Every row comes from one small tree of marks. The marks that hang from a mark follow it in brackets, in the order of their numbers. Every link used is in the known rows. Which tree was each row made from?
Known rows
j363[j441[j200] j730]: [ 2.615 -4.513 -0.164  3.235  2.269 -0.412  0.017  2.836  0.864  3.175
  0.735 -0.090  1.009  2.572 -0.593 -0.979  0.009 -0.443  0.545 -2.050
  2.573 -1.022 -1.514 -4.837  0.633 -0.146 -0.424  1.518  2.994  2.593
 -2.655  1.595]
j730[j363[j441[j695]]]: [ 0.300  2.363  1.069 -1.193 -0.410 -0.573 -0.043  0.668  0.946  4.177
 -0.848  2.251  1.637  1.392 -1.957  0.539  2.885 -3.613 -0.906 -2.278
 -2.227 -1.312 -1.755  0.951 -2.893 -3.133  0.499 -0.882 -2.096  0.166
 -0.022 -0.579]
j441[j200 j695]: [-4.233  0.343  0.657  1.178  3.737 -1.522 -1.066  3.095 -0.253  2.823
 -2.508  4.057 -0.053  2.347 -2.099 -1.650  0.699  0.029 -1.908 -2.154
 -0.828 -1.679 -0.456 -1.376  2.980 -1.352  1.759  1.448 -6.136  2.796
  2.972 -1.354]
j730[j363[j150[j695[j441[j200] j444[j215]]]]]: [ 3.558 -0.953  2.030 -1.453  1.809  1.525 -1.826 -0.996 -1.791 -0.615
  2.468  1.453  0.756 -2.846  1.448  2.352  2.585 -0.701 -0.372  3.001
 -4.849  0.391  0.756  2.241  1.883 -0.260 -0.140  1.444  2.941 -1.188
 -0.933 -1.351]
j733[j215[j730] j695[j150 j441 j444]]: [-1.480  2.439 -2.755 -1.341 -1.360  1.942  0.938  1.021 -0.124 -3.183
 -0.109 -0.173 -0.781 -2.191  3.754 -0.823 -1.260  4.176  0.522  3.436
  1.916  4.608 -0.647  0.821 -0.747  0.669  0.967 -3.659  2.105 -0.533
  1.984  0.686]
j733[j215 j695[j150 j444]]: [-5.795  3.256 -2.561  1.754 -3.120  1.642  0.593  1.520 -2.238 -2.504
 -0.413  1.727 -0.114  0.498  0.794 -2.985  0.436  4.255 -0.036  3.080
  0.698  2.586 -0.961  3.097  1.223 -0.072  2.766 -3.406 -3.356 -2.075
  4.181 -0.779]
j441[j200[j150[j363[j730]]] j695[j444[j215]]]: [ 3.652  0.105  2.034 -0.931  1.188  1.634 -0.744  0.997 -0.321 -3.669
  1.850  0.043 -2.292 -0.323 -0.997  1.274  0.225  0.131 -2.466 -0.903
 -5.429 -1.395  1.203 -0.492  0.565  1.389  0.216  2.515 -1.634 -1.908
 -1.801 -1.973]
j441[j695]: [-5.742  2.483 -0.336 -0.030  0.944 -2.198 -0.561  2.440  0.168  2.157
 -3.867  3.231  0.226  1.778 -3.305 -2.016  1.302 -1.308 -1.916 -1.847
  0.483 -2.395 -0.386  1.179  1.608 -1.448  1.630 -1.432 -5.402  1.102
  4.075 -1.022]
j215[j444 j730 j733]: [-4.452 -0.604 -0.674 -0.544 -0.386 -2.920  0.426 -3.697  0.939  0.209
 -2.325 -1.366 -2.008  0.905 -1.219 -1.357 -3.023  0.589  1.942 -0.214
  5.302  0.559  1.289 -3.402  1.362  0.610 -1.884  1.040 -2.280  2.767
  3.208  3.043]
j730[j363[j441[j200 j695[j150 j444[j215]]]]]: [ 5.265  1.092  1.436  1.059  0.277  3.215 -1.614  0.398 -0.609  1.582
  4.547  1.572  1.852 -0.085  2.023  0.975  1.535  0.384 -1.313 -0.036
 -7.022  3.247 -2.608  1.777  0.310  0.440  0.056  1.661  1.175 -3.125
 -1.518 -2.162]
j363[j150[j695[j444[j215]]] j441 j730]: [ 0.222 -1.119 -0.039  1.083 -1.700  0.402 -1.246  2.771  0.624 -2.221
  1.459 -0.668  2.115 -1.349  0.842 -0.405  2.835 -0.659 -1.581  0.152
  0.476 -1.242  0.856  1.367  0.994 -0.369 -1.917 -1.984  6.646 -3.065
  0.617  1.733]
j200[j150[j363]]: [-1.293 -0.666 -0.196  0.083  0.383 -2.442  0.364 -1.427 -1.327  0.764
 -2.206 -2.218 -0.395  1.247 -4.342 -0.699 -0.458 -1.957  0.397  0.025
  0.870 -4.924 -1.070  2.583  0.969  1.900  3.172  1.146 -3.351 -0.590
 -1.866 -2.989]
j363[j150 j441]: [-2.072 -2.449 -1.034  2.756  0.677 -2.600  0.422  1.732  0.390  2.618
 -1.624 -1.303  3.788  2.136 -0.604 -1.837  1.899 -0.984  0.473 -1.090
  3.200 -1.882 -2.786  1.552  1.619  0.489  1.338  0.404  3.772 -2.286
 -0.701  0.028]
j733[j215[j444 j730[j363]] j695[j441]]: [-0.137  2.787  0.098 -3.221 -2.429  0.963  0.710 -2.572  0.273 -2.274
  0.344  0.285 -2.371 -1.848  3.366  1.816  0.089  0.671  0.316  2.401
  1.897  4.153 -0.670 -0.245 -5.751 -3.703  0.920 -2.474 -1.476  1.510
  1.127  2.759]
j200[j150[j363[j441]]]: [ 1.180 -0.812 -0.090  0.829  0.128 -1.559  0.547 -0.192 -0.370  3.017
 -0.053 -3.117  1.273  1.239 -2.282  0.275 -0.645 -2.046  0.569 -0.638
  1.172 -3.921 -1.610  2.144 -1.097  0.726  2.291  2.133  0.510 -0.807
 -3.596 -2.199]
j200[j150[j695]]: [-6.148 -0.018 -0.099  0.994  0.206 -1.941 -1.158  0.571 -1.040  1.013
 -3.414 -0.617 -0.288  0.550 -3.562 -3.249  0.366  0.315 -1.225 -1.344
  3.501 -5.934  0.916  3.787  2.939 -1.219  3.053 -0.790 -3.034  1.103
  3.997 -1.273]
j444[j215[j733]]: [-4.043  0.783 -3.551  0.907 -2.082 -2.513 -1.008 -0.840 -2.648  0.044
 -2.199 -2.086 -0.150 -0.075 -1.935 -1.137 -1.003 -1.021  1.721 -1.885
  3.200 -0.592  1.563  2.147  2.318  0.029 -0.255 -1.821 -9.122 -2.297
  4.504  0.186]
j733[j215[j444 j730[j363]] j695]: [-3.070  2.490 -0.390 -1.381 -3.676 -0.312 -0.044 -3.806 -0.077 -3.666
 -0.896  0.184 -2.722  0.257  1.617  0.129  0.739  0.966 -0.928  1.164
  1.986  2.180 -1.718 -0.429 -4.949 -3.647  1.410 -3.388 -5.136  0.796
  2.740  2.431]
j363[j150 j441[j200 j695[j444[j215]]] j730]: [ 3.043 -1.506  1.290  1.974  1.420  1.329 -0.652  4.372  1.483 -1.693
  2.296  0.874  1.928  0.372  2.949 -0.059  2.745  1.032 -2.266 -1.865
 -3.128  1.592 -0.396 -1.414  1.370  0.036 -1.492  1.781  5.545 -3.472
 -0.515  0.903]
j150[j363[j441 j730] j695[j444]]: [ 1.605  0.245  1.547 -1.732 -0.140  0.486  0.259  1.428  0.693  1.384
  1.903  2.318 -0.261 -0.434 -3.651  2.167  0.691 -3.466 -0.436  2.636
 -1.793 -3.139  1.792 -3.400 -1.125 -0.516 -2.633 -1.200  4.704  4.023
 -3.112  0.658]
j200[j150]: [-3.562 -0.885 -0.855  1.766  0.052 -2.183 -0.138 -0.776 -0.446  1.112
 -2.978 -2.211  0.289  1.404 -2.664 -3.806 -0.332  0.548  0.028 -1.523
  3.647 -3.946 -1.209  2.843  2.492  1.486  3.384  1.393 -1.588 -1.517
  1.680 -1.274]
j215[j444 j730[j363] j733[j695]]: [-2.993  0.890  0.549 -1.443 -2.523 -0.380  1.500 -5.099  0.496 -1.568
 -2.558  0.800 -3.348 -0.008  0.403  0.208 -1.400 -0.443  1.574 -0.881
  2.986  0.850  2.208 -1.641 -3.679 -2.539 -1.268 -1.675 -5.139  3.413
  2.162  2.926]
j215[j444 j730[j363] j733[j695[j150]]]: [-2.202 -0.567  0.159  0.081 -2.590  0.600  1.608 -5.112 -0.003 -2.409
 -2.400 -0.013 -2.158  0.375  0.870 -0.303 -1.902  1.195  2.266 -0.543
  3.592  2.263  0.759  0.056 -2.366 -0.308 -0.493 -2.210 -3.669  1.640
  1.313  1.457]
j215[j444 j730[j363[j150]]]: [-0.103 -2.908  1.730 -0.804 -0.519 -2.799  0.093 -5.950  1.647 -1.682
 -1.520 -1.247 -0.159  1.315 -0.587 -0.504  1.590 -1.417  0.041  0.547
  1.986 -0.660 -3.633 -0.883 -0.601  1.716  0.440  1.036  3.881 -1.400
 -1.506  1.363]

Which tree is each row?
[-1.750 -0.963  0.567 -0.146  2.826  0.519  1.750  0.200  0.812  0.292
 -0.847  1.278 -2.824 -1.193  3.664  0.611 -4.438  2.763  2.145 -0.227
  4.120  3.990  3.876 -4.285 -0.664 -1.949 -1.339  2.149 -1.491  7.121
  2.020  3.255] : j215[j444 j730 j733[j695[j441[j200]]]]
[-1.157  2.364  1.045 -1.635  0.403 -0.406 -0.490  0.793 -0.460  3.589
  1.862  2.928  0.629 -0.656 -3.667  2.018  0.167 -3.201 -0.529  3.667
 -2.921 -3.135  1.013 -0.725 -0.057 -0.781 -1.423  0.061  2.229  4.015
 -1.229 -1.039] : j150[j363[j441] j695[j444]]
[-1.413  2.429  0.448  1.124  0.443  1.196  0.530  3.077  1.210  3.240
  0.929  2.370  2.385  1.091 -0.314 -1.954  0.572  0.939 -0.863  0.616
 -2.214  1.277 -1.525  1.329  2.040  1.212 -0.117  0.655  4.609 -0.714
  1.009 -1.031] : j363[j441[j695[j150 j444]]]
[ 5.567 -1.278 -0.481  2.167  0.891  1.617 -1.442  0.787 -1.934  1.561
  5.458 -1.144  2.057 -0.165  0.289  1.992 -1.462 -0.132  0.378  3.057
 -4.432  2.185 -2.333  0.476  1.638  3.642  0.022  2.665  2.096 -1.446
 -4.423 -2.934] : j695[j150[j363[j441[j200]]] j444[j215]]
[-1.370 -1.579  1.080  0.729  2.477  1.197  2.145 -0.791  0.968 -0.899
 -1.101 -1.852 -3.069 -1.334  4.677 -0.625 -4.958  4.578  2.168 -1.462
  5.112  2.732  4.210 -1.970 -0.651 -1.511  0.359  4.152 -0.275  4.692
  1.177  2.396] : j215[j444 j730 j733[j695[j441[j200[j150]]]]]
[ 2.050  0.951  0.334 -2.704 -1.155  1.146  1.336 -3.187  1.697  0.972
  0.108  0.464  0.200  0.437  0.403  1.146 -0.364  0.233  1.865 -1.075
 -2.314  2.121  0.259 -1.785 -1.197  0.793 -2.898 -0.791  1.614 -1.019
 -1.057  0.003] : j215[j730[j363[j441[j695[j150 j444]]]] j733]
[-1.135 -1.993  0.628  1.257  0.458 -1.340  0.975  4.616  2.329 -0.002
 -2.568  0.810  2.563  2.368 -0.533 -1.074  3.641 -1.489 -1.212 -4.053
  2.016 -1.710 -1.001 -0.189 -0.069 -1.498 -0.255 -1.396  3.742 -1.964
 -0.336  0.927] : j363[j150 j441[j695] j730]
[ 1.009  1.789 -0.427 -2.157 -2.531  0.972  2.265 -3.560  1.277  0.484
 -0.509  0.626 -1.181 -0.987  1.672  1.094 -0.797 -0.280  2.056 -0.177
 -0.433  1.249  2.585 -3.075 -4.501 -1.915 -2.612 -1.897  0.524  2.005
 -0.811  2.642] : j215[j730[j363[j441]] j733[j695[j444]]]
[ 3.518  0.719  3.779 -0.148  1.834  2.267  0.561 -0.749  1.211  2.936
  2.438  1.418  0.387  1.297  1.133 -0.085  1.216  0.902 -1.020 -1.340
 -5.599 -0.478 -0.818 -0.354 -0.438 -0.723  1.152  5.382  3.405 -0.618
 -2.372 -1.511] : j730[j363[j441[j200[j150] j695[j444]]]]
[ 0.374 -4.283  1.360  3.100  2.076  0.511 -0.588  3.284  0.574  1.453
  0.259 -1.358  0.294  1.652 -0.440 -1.641  0.181  1.207 -0.703 -3.526
  3.426 -4.276  0.737 -1.644  1.315 -2.082  0.744  1.224  3.085  2.804
 -0.485  0.611] : j363[j441[j200[j150[j695]]] j730]
[ 5.028 -1.268 -0.273 -0.511  2.550  0.783 -1.299 -1.424  0.868 -1.180
  2.292 -4.391 -0.972 -3.378  3.846 -0.643 -2.970  3.401 -0.219  1.072
 -0.479  1.181 -0.030 -0.413  1.983  3.433  0.628  4.054  4.776 -1.342
 -1.200  0.072] : j695[j441[j200[j150]] j444[j215[j730]]]
[ 4.024 -0.548  0.419  2.838  0.854  3.256 -1.256  4.738  0.797 -0.648
  3.639  0.651  1.473  0.327  2.249 -0.644  0.298  2.009 -1.683 -1.560
 -3.011  3.178 -0.962 -0.860  1.669  1.220 -1.440  0.901  4.175 -2.116
 -0.645 -0.186] : j363[j441[j200 j695[j150 j444[j215]]] j730]
[ 1.824  4.265  0.886 -1.121 -1.023  0.817 -0.662  1.083 -0.005  0.145
  2.427 -1.353  0.701 -1.390 -0.084  1.571 -0.050 -1.299 -2.337 -0.073
 -5.350 -0.979  0.409  4.150 -1.481  0.135  0.534  1.833 -0.242 -3.794
 -0.753 -2.233] : j200[j150[j363[j441[j695[j444[j215]]]]]]
[ 0.863 -1.789  1.076  1.855  2.984  0.349  0.070  5.331  1.701  2.715
 -0.355  2.522  0.618  2.582 -0.357 -0.440  1.171 -0.393 -1.452 -4.033
  0.379 -0.674 -0.628 -4.318  0.090 -2.317 -0.574  0.855  0.587  2.919
 -0.622  0.827] : j363[j441[j200 j695] j730]
[ 0.449 -2.758 -2.570 -1.605 -2.652 -3.406 -0.723 -5.897 -1.124 -4.108
 -3.236 -4.494 -0.137 -0.239 -0.331  1.046  1.589 -1.574  1.772 -2.439
  2.361 -1.051 -0.438  1.650 -0.344  0.950 -0.518 -2.748 -5.329 -5.232
  0.504  0.454] : j444[j215[j730[j363[j150]] j733]]
[ 1.727 -2.625 -1.464 -0.997 -1.944 -3.257 -1.950 -4.617 -0.195 -3.620
 -2.404 -3.873  0.997 -0.348 -0.324  0.332  2.691 -2.220 -0.672 -1.318
  1.281 -1.881 -3.464  2.361 -0.906  1.462  1.216 -3.029 -1.414 -5.541
 -0.674 -0.392] : j444[j215[j730[j363[j150]]]]
[-5.487  3.169 -1.770 -0.826 -2.151 -0.557 -1.646 -0.709 -2.593 -0.276
 -0.627  1.261 -1.147 -2.068 -2.138 -0.767 -0.811 -0.093  0.600  1.167
 -0.109 -1.149  4.593  1.725  3.482 -0.969 -1.872 -2.060 -6.233  0.326
  6.574  0.530] : j150[j695[j444[j215[j733]]]]
[-0.457 -1.682 -1.452 -2.739 -1.189 -3.252  0.373 -6.008 -0.200  0.457
 -3.614 -1.426 -1.620  1.093 -2.884  0.442 -0.180 -1.971  2.727 -1.575
  2.772 -2.061  0.260 -2.762 -0.868  0.323 -1.178 -1.908 -5.486  0.650
  0.043  0.862] : j215[j730[j363] j733]
[-1.454 -1.929  0.800 -0.850 -0.017 -1.384 -0.317  0.284 -0.784 -1.700
 -2.615 -0.752 -2.010  0.680 -5.299 -0.084  0.866 -2.560 -0.862 -0.791
  2.441 -7.029  1.560  0.898  0.207 -0.470  1.152 -1.876 -2.347  1.864
 -1.065 -1.455] : j200[j150[j363[j730] j695]]
[-7.095  0.740 -0.662  3.098 -1.507  0.651  1.813  0.146 -1.487 -0.272
 -2.255  1.692 -0.822  1.154  0.023 -2.555 -2.325  2.430  2.207 -0.189
  4.887  2.488  2.080  2.299  1.236 -0.663  0.814 -0.670 -4.675  2.328
  4.392  0.674] : j215[j444 j733[j695[j150]]]
[ 2.879  0.319 -0.324 -0.148  1.718  2.413 -0.419  0.507  0.864 -2.582
  1.058 -2.698 -1.560 -4.120  5.685 -0.797 -3.007  4.189 -1.256  0.401
 -0.198  1.968  1.623  1.019 -0.570  0.811  1.246  1.511  2.601  0.201
  0.549  0.497] : j733[j695[j441[j200[j150]] j444[j215[j730]]]]
[-2.312 -3.595  0.209  2.070  0.177 -1.663 -0.108  3.679  1.019  0.121
 -2.212 -0.060  2.403  1.303 -1.566 -1.308  3.220 -1.754 -0.452 -2.138
  4.261 -3.899 -0.162 -0.058  0.982 -1.782 -0.569 -2.584  4.850  0.608
  0.091  1.335] : j363[j150[j695] j441 j730]
[ 2.479 -0.913  3.259 -1.059  2.979  1.217  1.150  0.858  0.681 -1.432
  0.252  1.966 -2.473  1.579 -2.403  0.443  0.145  0.320 -1.593 -0.192
 -4.748 -2.514  1.191 -3.299  1.209  1.850  0.249  3.814  0.669  1.176
 -3.210 -1.934] : j441[j200[j150[j363[j730]]] j695[j444]]
[-1.359 -1.864  1.962 -0.268  4.524  0.112 -0.096  2.086 -0.540  1.786
  0.440  3.206  1.026 -0.942  0.593 -0.245  1.046  1.108  0.020  3.470
 -1.350 -0.573  1.382 -0.690  5.020  0.620  0.127  3.203  5.979  3.234
  0.196 -0.845] : j363[j150[j695[j441[j200] j444]]]
[ 5.082 -2.023 -1.372  0.295  2.537  1.279 -1.633 -0.461  0.061 -0.771
  2.957 -2.657  0.533 -2.759  3.139 -0.046 -2.805  2.656  0.534  2.809
 -0.875  4.020 -1.639 -1.011  3.154  4.891 -0.583  1.581  5.226 -1.032
 -1.181 -0.727] : j695[j150 j441[j200] j444[j215[j730]]]
[ 2.494 -3.037  1.995 -0.237 -0.764 -1.889  0.406 -4.297  2.622  0.304
  0.729 -2.427  1.623  1.127  1.289  0.498  1.568 -1.553  0.546  0.061
  2.150  0.430 -3.715 -1.079 -2.288  0.432 -0.579  1.805  7.657 -1.531
 -3.312  2.242] : j215[j444 j730[j363[j150 j441]]]
[ 3.833  1.975 -1.669 -2.355 -0.658  1.894 -0.287  0.062 -0.521 -3.295
  1.106 -1.007 -0.668 -4.706  2.089  2.504 -2.300 -0.229 -0.319  4.094
 -1.852  2.899  0.232  2.659 -2.472  2.701 -0.174 -3.407  1.149 -0.125
 -1.980 -1.625] : j733[j695[j150[j363] j441 j444[j215[j730]]]]
[-0.037  0.202 -0.465  2.088 -3.535  2.195  1.619  2.788 -0.885 -3.023
  2.628  0.029 -0.034  1.214  1.286  1.547  0.091  0.546  0.590  1.507
  2.696  3.962 -1.496  0.533 -4.309 -2.486  0.762 -3.116  0.215  0.051
 -1.735  1.001] : j733[j215[j444] j695[j150[j363[j441 j730]]]]
[ 2.116 -2.235  0.253  1.233  2.988 -1.333 -0.429  1.378 -1.035  4.711
  1.501  0.660  1.348  2.179 -2.402  2.045 -0.416 -2.513  0.643  0.966
 -1.165 -1.623 -1.897 -2.709  0.044  0.357  0.559  2.798 -1.040  3.023
 -4.483 -1.687] : j150[j363[j441[j200]]]
[-2.551  0.179 -1.527 -1.960 -2.142 -1.407  1.490 -4.160 -0.214 -1.157
 -4.871  0.448 -2.439  0.132 -0.909  0.407 -0.007 -1.233  1.706 -2.199
  2.828 -1.390  2.032 -1.250 -3.768 -2.372 -0.564 -4.427 -8.008  2.610
  1.771  1.337] : j215[j730[j363] j733[j695]]
[-4.552  4.814 -1.264 -1.347 -1.451 -0.357 -0.515  0.434 -1.385 -0.367
 -1.110  1.961 -1.133 -1.001 -0.935 -0.772 -0.231  0.241 -0.475 -0.573
 -2.322  1.065  3.529  1.548  2.307 -0.548 -1.787 -0.604 -7.095 -2.008
  6.051 -0.041] : j441[j695[j444[j215[j733]]]]
[ 1.626 -0.509 -0.458  0.733 -1.907  2.842  3.325  1.062 -0.591 -0.996
  0.928  1.116 -0.544  0.304 -0.405  1.577 -1.312 -0.189  3.176  1.143
  0.151  1.402  3.073 -1.998 -2.290  0.601 -2.641 -1.804  1.551  1.673
 -3.711  0.401] : j215[j733[j695[j150[j363[j441 j730]] j444]]]
[ 0.253  0.391  1.291  2.646  3.018  1.911  0.035  3.703  0.683  3.904
  2.089  3.207  2.054  1.800  1.014 -1.544 -0.257  2.573 -0.887  0.259
 -3.475  1.944 -1.564 -1.226  3.216  1.112  0.143  3.284  4.089  1.041
 -0.400 -1.558] : j363[j441[j200 j695[j150 j444]]]
[ 2.607  4.083 -0.200 -3.274 -0.555 -0.737 -1.626  0.577  1.594 -0.345
  1.942 -0.174  0.257 -2.065 -0.010  3.142 -0.432 -2.447 -2.723  0.780
 -4.660  0.366 -0.248 -0.413 -3.017 -0.049 -2.253 -1.231 -0.046 -0.870
 -0.865 -0.300] : j150[j363[j441[j695[j444[j215[j730]]]]]]
[-3.658  2.096 -3.305  0.973 -1.514  1.065  0.804  3.800 -2.383 -0.969
 -1.422  0.326  0.514 -0.648  1.963 -1.080  0.150  2.261  1.103  1.418
  3.946  3.404 -1.042  4.600 -0.202 -1.633  3.373 -4.378 -3.852 -0.886
  3.128 -1.054] : j733[j215 j695[j150 j441]]
[ 4.293 -1.286 -1.113  1.573  0.195  1.417 -0.280 -0.470 -2.901  1.133
  4.668 -1.455  1.097  0.029  0.385  2.633 -2.569  0.445  2.948  2.109
 -3.349  3.144  0.491 -0.468  2.180  3.166 -1.734  2.809 -1.415 -1.507
 -3.338 -2.197] : j695[j150[j363[j441[j200]]] j444[j215[j733]]]
[ 5.807 -0.594 -0.167 -3.635 -0.764 -0.561 -0.643 -4.238  0.743 -2.619
  1.078 -2.887  0.555 -3.545  2.420  1.781  1.799 -1.450  0.400  2.571
 -2.070  1.567 -1.868  1.387 -0.966  3.193 -0.918 -0.310  6.468 -4.845
 -2.935  0.339] : j695[j441 j444[j215[j730[j363[j150]]]]]
[ 1.374  5.107  0.247 -2.062 -0.839  0.226 -1.161  2.185 -0.106  1.298
  2.671  1.849  1.081 -1.438 -1.183  2.824  0.811 -3.221 -2.273  1.326
 -6.223  0.508  0.119  1.813 -1.690 -0.653 -1.215 -0.130 -1.368 -1.559
 -0.345 -1.302] : j150[j363[j441[j695[j444[j215]]]]]
